Each row was made from one path, in order. Every step used is in the known rows, and no mark comes twice. Write each row's path.
Known rows
L/N/J: [  4   2  -2 -20   5   6 -36  17 -33  12  -7 -17   7  20  -6 -18  10  21
  24  30   6  10  18]
E/J: [ -7  -9   6  11   4  18 -10   5  -2   3  -4 -21   5 -16  -5  27   2 -10
  21   0 -22   7   4]
A/J/E/L/N: [  9  -3 -50  -9   9  25  12  11 -37  22  -5 -18  10  19 -20  12  -9   9
  48  45  27  18  33]
A/J/V/L: [ 24  18   4  -3   4  19  -6   8 -13  -8 -13  12  14  12   2 -39   0 -11
  33  25  37  13  14]
N/L/A/J/E: [  2 -13 -39  30  -6  19   6   7  28  30 -54  -1  27  -8 -33  34  -1  -9
   7  45  21  16  24]
L/N: [  4   3   4  -3   5   3 -13   6 -26  14  -9  -6   2   4  -4  -4  -5  15
  11  24  13  -4  21]
V/L/N: [  3  17  21 -15   8   0  -9   4 -42  28   9 -19  11  13   6 -19  -8  -2
  26  26  31 -16  12]
N/L: [ -3 -23   2  16  -8  13  -4  -5  21   2 -25  11  10   2 -16  21  -3  -7
  -6  -5  13  -1  -3]
E/J/V/L/N: [ 22   7  38  13  10  25 -24  31 -43  17 -31 -20  21  -1   0 -11  -8 -22
  44  32   9  -6  30]
L/E: [-20  -3   2   8  -8   0   5  -7 -18  -9 -22 -15  -1  -5  -4  -2  -2 -13
   0 -18   7 -26 -14]
N/L/V/J: [ 32 -33  19  12   0  34 -28   6   5  30 -25 -16  -9   7 -21  34 -13   7
  -8   5  21 -42 -12]
A/L: [-24 -30 -11  13   6  15   5  -3 -10 -10 -15 -15   7 -11 -16   5  -6  -7
  -2   2  16  12   0]
A/J/E: [ 12   9 -42   0 -13  14  17  12  15  -5 -16  -7   0   5 -24   4   4   0
  19  23  -7  23  15]
L/V/J/E: [ 49  -7  -1   1  -9  20   0  35   1  33 -19 -39 -19  10 -23  22 -11  -1
  -1  18 -16 -40  -5]
L/A/J: [ -8   6 -24   5  15   5 -12 -10  -8  22 -10   1  17 -15  -2   2   4  14
  11  41  31  16  25]
V/J/E/L: [ 34 -19 -20  -4   3  14  23  18  -6  44  18 -29  -1  17 -11  48 -11 -28
  17  17 -13 -15  -2]
V/J: [ 27  -7  11  -3   6   6  -3   4   7  26  17 -11 -11   3  -5  24  -2 -10
  -5  12  -7 -16  -2]
J/E: [ 11   3 -19   6 -16   0  22  22  15   5 -18 -15   0   6 -16   9  -2 -14
   2   7 -24   1   4]
J/V: [ 24   1  10  18  -2   8  -6  21   1 -14 -34  18   7   4   2 -21  -5 -10
  -1   8   0   5  13]
E/J/V: [ 20 -10  16  28   1  27 -15  29  -1 -11 -38   0  10 -13  -3   7  -2 -19
  20   7 -24  11  18]
N/J/E/L/V: [ 12 -15 -32 -22   1  25 -12  33 -42  18 -14 -46   3  34 -13  -5  -1  11
  41  10   1  -8 -10]
L/A: [ -9   1   1  13  15  -8  -5   0 -11  31 -15  -4  18 -13   6   6  -1   1
  -5  26  16  -6  13]

Write each row's path
[ 14  18  -3 -28  -9   3 -10  37 -33  31  -8 -44  15  34 -14 -25   6 -11
  40  39   1  -1  12]
V/L/N/J/E
[  3  12   5   7  -4  20  -1   1 -29 -18 -36  -4  13   7  -3 -41  -2 -25
  33   8  45 -13  -1]
A/J/V/L/E
[  9   5  33  25  18  13 -17  25 -26  35 -35 -20  36 -20  12   1  -2 -35
  30  33  12  -7  22]
E/J/V/L/A
[ 24  12  26   5   0   5  -3  18 -13   0 -17   3  15  13  10 -33  -5 -26
  16  10  18  -9   3]
J/V/L
[ 17   6 -13  24  16  15 -16  10  -5   8 -45  20  24 -10   0 -16   1   3
  13  50  34  20  38]
L/A/J/V
[ 30 -23   2 -11  22  28 -16   3 -42  42  21 -33 -10  14   3  28 -16  10
  19   7  27 -40 -12]
E/L/V/J
[ -3 -12 -15 -27  19  13 -29   8 -59  25  13 -23  17  30   2  -8   3  18
  45  28  24  12  14]
E/L/N/J
[-10  20  -6  -8  21   3  -7 -13 -23  37   7 -10  25  -7   6 -10   4  -4
  28  42  50   4  16]
V/L/A/J
[ 15 -10 -49  -9   5  35   5  12 -32  10 -14 -30  -2  17 -18   8 -11  17
  43  19  24  -2   5]
A/J/E/L/V
[ 46 -29   1  17 -16  32  -5  29  23  37 -45 -30 -10  13 -37  44 -14  -7
  -6  13  -5 -41  -9]
N/L/V/J/E
[ 38 -15 -15  -5  10  16  11  25 -33  57   9 -36   1  22 -14  42 -18 -13
  24  41   3 -19  20]
V/J/E/L/N
[  3  10 -40  12   3   6  11  13   7  27 -28 -11  17 -12 -19  12   2  -1
  13  50   7  16  28]
L/A/J/E
[ 12 -39   6   7  13  36 -15   8 -26  18 -15 -42 -12  -8 -23  19 -16   8
  -4  12  19 -29  -9]
A/L/V/J
[  6 -12 -32  -1  -1   8  27  14 -11  17   2 -19   8  14  -6  21  -9 -19
  23   5  -3   1   1]
J/E/L
[ 10  -7 -26  -3   4  10  17  21 -40  30  -6 -25  11  19 -10  19 -16  -4
  32  29   7  -2  22]
J/E/L/N
[ 24  12  20 -14  -1   9 -25  29 -21  -2 -16  -7  20  29   8 -49  10 -21
  31  16  13   8  -1]
N/J/V/L
[-10  12  17  -2  17 -12  -3  -2 -24  45   5 -17  26  -6  14  -8  -3 -17
  12  27  32 -18   4]
V/L/A
[-20 -26  -6  12  11  18  -7   3 -37   2 -22 -19  10  -7 -19   0 -12   9
   8  27  28   7  22]
A/L/N
[  3   9  28  12  -7   5   3   9 -31 -10 -40 -11  15   8   5 -36  -7 -39
  16  -8  28 -35 -12]
J/V/L/E
[ -3 -12  18  38  -6  27 -10  19 -18 -20 -62 -17  10 -17  -9   4  -2 -32
  21 -10 -13 -16   4]
L/E/J/V
[  2   7  22  -4  -9   8 -19  21 -39 -11 -39 -23  20  24   2 -50  10 -32
  30  -1  22 -19 -15]
N/J/V/L/E
[ 15   5 -20 -15 -12   7 -13  41 -20  18 -25 -30   7  25 -24 -13   8   6
  26  39 -17  11  22]
L/N/J/E
[-49 -40  -3  33   1  32   3  -6 -31 -15 -43 -49  11 -34 -26  30  -3 -29
  19 -16   0  -9 -10]
A/L/E/J
[ 14  12  21  -1  14   1 -32  27 -31  31 -29 -11  35  14  14 -42   9 -20
  27  42  27   2  12]
N/J/V/L/A
[ 39  -3  -8   2 -11   7  18  27  22  31  -1 -26  -9   7 -20  33  -4 -24
  -6  20 -32 -16   2]
V/J/E
